Each row comes from the steps of one path. Every step used is in the known rows, and no mark comes twice. Write the path behind each row, first mark first.
Known rows:
Y H A: [4.080,-0.255,0.454,-0.423,-2.198,1.855,0.252,-0.435,-0.893,-0.042,-1.298,0.564,-1.420,-1.689,-0.811,-4.987,5.350,-1.638,-2.616]
H R G A N: [-2.089,-0.116,-0.554,-0.405,-2.578,-0.484,-2.162,-0.433,2.235,0.944,-0.400,1.728,3.596,0.655,-0.372,5.001,-5.426,-1.724,2.027]
R G Y H A: [1.250,1.238,1.926,-0.345,1.772,1.491,1.272,1.758,-0.802,-0.695,-1.500,2.176,-4.002,-1.068,-1.173,-1.242,2.645,0.952,-1.406]
N A: [-0.112,-0.137,0.381,-0.232,-0.044,-0.847,-2.587,1.762,-4.016,0.051,1.169,-6.177,4.187,1.470,0.216,-3.207,4.917,-0.843,-3.452]
A N: [1.802,-1.053,-0.833,-1.808,-0.995,-1.302,-0.684,-1.978,-0.356,1.484,1.010,-2.507,3.921,-2.142,0.294,-1.721,-2.350,-3.072,0.481]
N R G Y H A: [1.409,0.944,0.246,0.320,1.380,1.783,1.361,1.478,-1.136,-0.900,-1.629,0.842,-3.648,-1.403,-1.215,-0.530,-0.359,-0.070,-0.074]
N R G: [-4.025,-0.039,-1.693,1.110,1.391,0.400,-0.271,-1.427,-2.209,0.535,0.502,-4.471,1.717,-0.020,0.309,2.622,1.094,0.005,0.331]
G Y H A N R: [3.371,-0.481,-2.646,-0.355,-0.750,0.441,0.981,-0.073,-0.813,-0.284,-0.610,-1.716,1.041,-3.028,-0.840,-0.177,-8.814,-4.022,2.722]
A N R G: [-3.887,-0.083,-2.633,-0.103,0.712,-0.632,-0.695,-1.822,-1.282,0.994,0.198,-4.183,2.863,-0.984,0.096,4.055,-3.626,-1.440,1.973]
H R G A: [-3.119,0.206,1.061,1.862,-2.047,1.481,-2.042,0.727,1.403,0.196,-0.347,1.962,1.412,3.061,-0.271,4.349,0.893,0.943,0.091]
Y H: [4.211,-2.179,1.870,1.104,-3.142,-0.330,0.256,-3.301,-1.256,-0.371,0.134,-1.151,-1.018,-0.243,0.494,-7.310,3.527,-0.009,-2.580]
A N R G Y: [-2.314,0.972,0.070,0.165,5.077,-0.612,1.339,1.432,-1.156,-0.063,0.837,-1.887,-0.293,-0.630,-0.156,3.964,-6.889,0.961,2.730]
R G Y H: [0.846,-0.338,3.540,1.308,1.854,-0.756,1.457,-0.593,-0.973,-1.111,-0.112,0.855,-4.312,0.468,0.007,-2.817,0.080,3.311,-1.108]
R G: [-4.030,0.347,0.886,0.114,2.122,-0.178,-0.564,-1.133,-1.526,0.919,0.634,-2.329,0.542,0.560,0.419,1.232,5.940,1.619,-1.388]
G Y: [2.239,0.165,2.865,0.389,4.228,0.257,1.717,1.866,-1.474,-0.247,1.858,-0.926,-1.150,-0.062,0.160,-2.642,-0.536,1.670,-0.500]
H R G A N Y: [1.356,1.283,-2.137,0.283,-2.979,-2.101,-1.375,1.066,2.971,2.186,0.141,1.941,0.556,1.553,-0.669,5.542,-2.652,-2.666,3.787]
N A H R G: [-5.401,1.413,-0.990,-1.893,0.668,-0.289,-1.341,1.167,-0.003,-0.878,0.288,-1.315,0.455,1.328,-0.342,1.323,3.858,1.674,-1.332]
G R: [-2.532,0.634,-3.325,0.208,1.324,1.064,1.913,-0.026,-0.924,0.033,1.557,-2.745,-0.719,0.186,0.800,-5.522,3.739,-1.507,-1.376]
R G A: [-1.187,-0.731,1.204,2.591,-0.240,0.932,-0.963,-0.299,0.098,1.068,-0.712,2.122,1.325,1.868,1.101,3.276,4.288,1.619,-1.062]

Which path is each row?
[-3.630,1.430,-0.566,-0.811,-3.041,-1.730,-1.613,-0.712,1.705,0.033,0.041,-0.087,-1.417,1.553,-1.618,2.875,-2.390,-0.543,1.729]
A N Y H R G
[-2.239,-0.395,1.555,2.399,-3.707,1.072,-1.851,-0.264,1.692,-0.389,-1.069,3.148,0.020,3.183,-0.276,2.762,0.324,1.357,-0.287]
Y H R G A
[-4.662,2.162,2.626,-0.365,4.118,0.250,0.298,3.146,-0.113,-1.052,1.517,-0.523,-1.817,1.816,-1.396,2.638,-3.096,2.817,1.016]
H R G Y
[6.836,-1.119,-0.658,0.403,-4.176,-2.989,0.412,-2.630,0.743,1.063,-0.034,0.003,-1.987,-0.661,0.189,-4.270,0.410,-2.321,0.717]
A N Y H
[-1.213,-1.082,-0.758,3.445,-0.869,1.350,-0.798,-0.555,-0.302,0.776,-0.832,0.486,1.951,1.590,1.023,4.436,0.800,0.306,0.581]
N R G A
[1.559,-0.158,-1.156,-2.134,-1.772,1.047,0.365,-0.300,1.563,-1.023,1.343,-0.231,0.455,-0.767,0.074,-4.461,2.093,-0.540,-0.993]
A H R
[0.724,0.860,0.003,-2.178,0.954,-0.410,0.471,0.487,0.428,0.352,-1.487,1.769,-1.330,-2.592,-1.148,1.127,-3.767,-1.497,1.149]
R G Y H A N
[-2.744,1.804,1.629,-1.143,5.203,0.154,1.737,2.558,0.710,-1.327,1.020,1.324,-3.105,0.424,-0.389,1.358,-1.138,3.546,0.651]
A H R G Y
[0.492,0.268,2.605,-0.093,-2.635,0.675,-0.331,0.935,0.740,-2.402,1.240,-0.235,-1.939,1.633,-1.881,-4.121,-4.862,0.219,-0.027]
G Y H R
[3.311,-1.783,-2.348,1.372,1.224,0.824,2.117,-1.715,0.946,0.325,-1.302,3.097,-0.401,-1.550,2.882,0.215,5.319,1.692,-0.579]
N R G A H
[-0.692,-0.858,-0.398,0.164,-0.993,-0.848,-1.312,-1.263,1.173,1.726,-0.770,1.642,3.464,-0.321,0.660,4.332,-2.449,-1.348,1.370]
R G A N
[2.009,0.352,-1.742,-2.914,-0.651,0.269,-0.482,-0.070,0.089,1.560,-0.340,-0.764,3.138,-3.240,-0.767,-0.182,-1.270,-4.435,0.441]
H A N
[2.411,-0.705,-0.977,-0.534,-2.867,1.500,0.129,0.091,2.528,-0.875,0.272,2.702,0.599,0.242,0.448,-2.327,1.597,-0.074,-0.492]
G A H R
[0.861,-0.656,1.174,0.883,0.975,-1.255,1.384,-1.108,-0.725,-1.023,-0.451,-0.192,-2.702,-0.551,-0.220,-0.634,-6.156,0.999,1.499]
A N R G Y H
[6.923,-2.451,-0.895,0.640,0.266,0.743,2.190,-1.525,1.306,0.454,-0.702,4.306,-0.204,-1.840,3.013,-4.154,7.704,1.411,-1.984]
G A H
[-1.193,-0.664,-0.023,0.116,-4.112,-0.687,-1.923,-1.390,2.397,0.318,-1.167,2.684,1.965,0.786,-0.427,3.501,-6.059,-1.352,1.797]
Y H R G A N
[3.989,-1.070,-1.509,-1.623,1.719,-0.923,0.715,0.155,-2.034,-0.281,0.259,-1.756,1.141,-1.537,2.200,-6.031,8.364,0.575,-3.734]
N A H
[-3.777,2.240,1.496,-1.353,5.132,-0.421,0.441,4.165,-0.534,-1.724,0.853,-0.142,-1.928,1.415,-0.590,1.649,-1.109,3.424,-0.072]
N A H R G Y
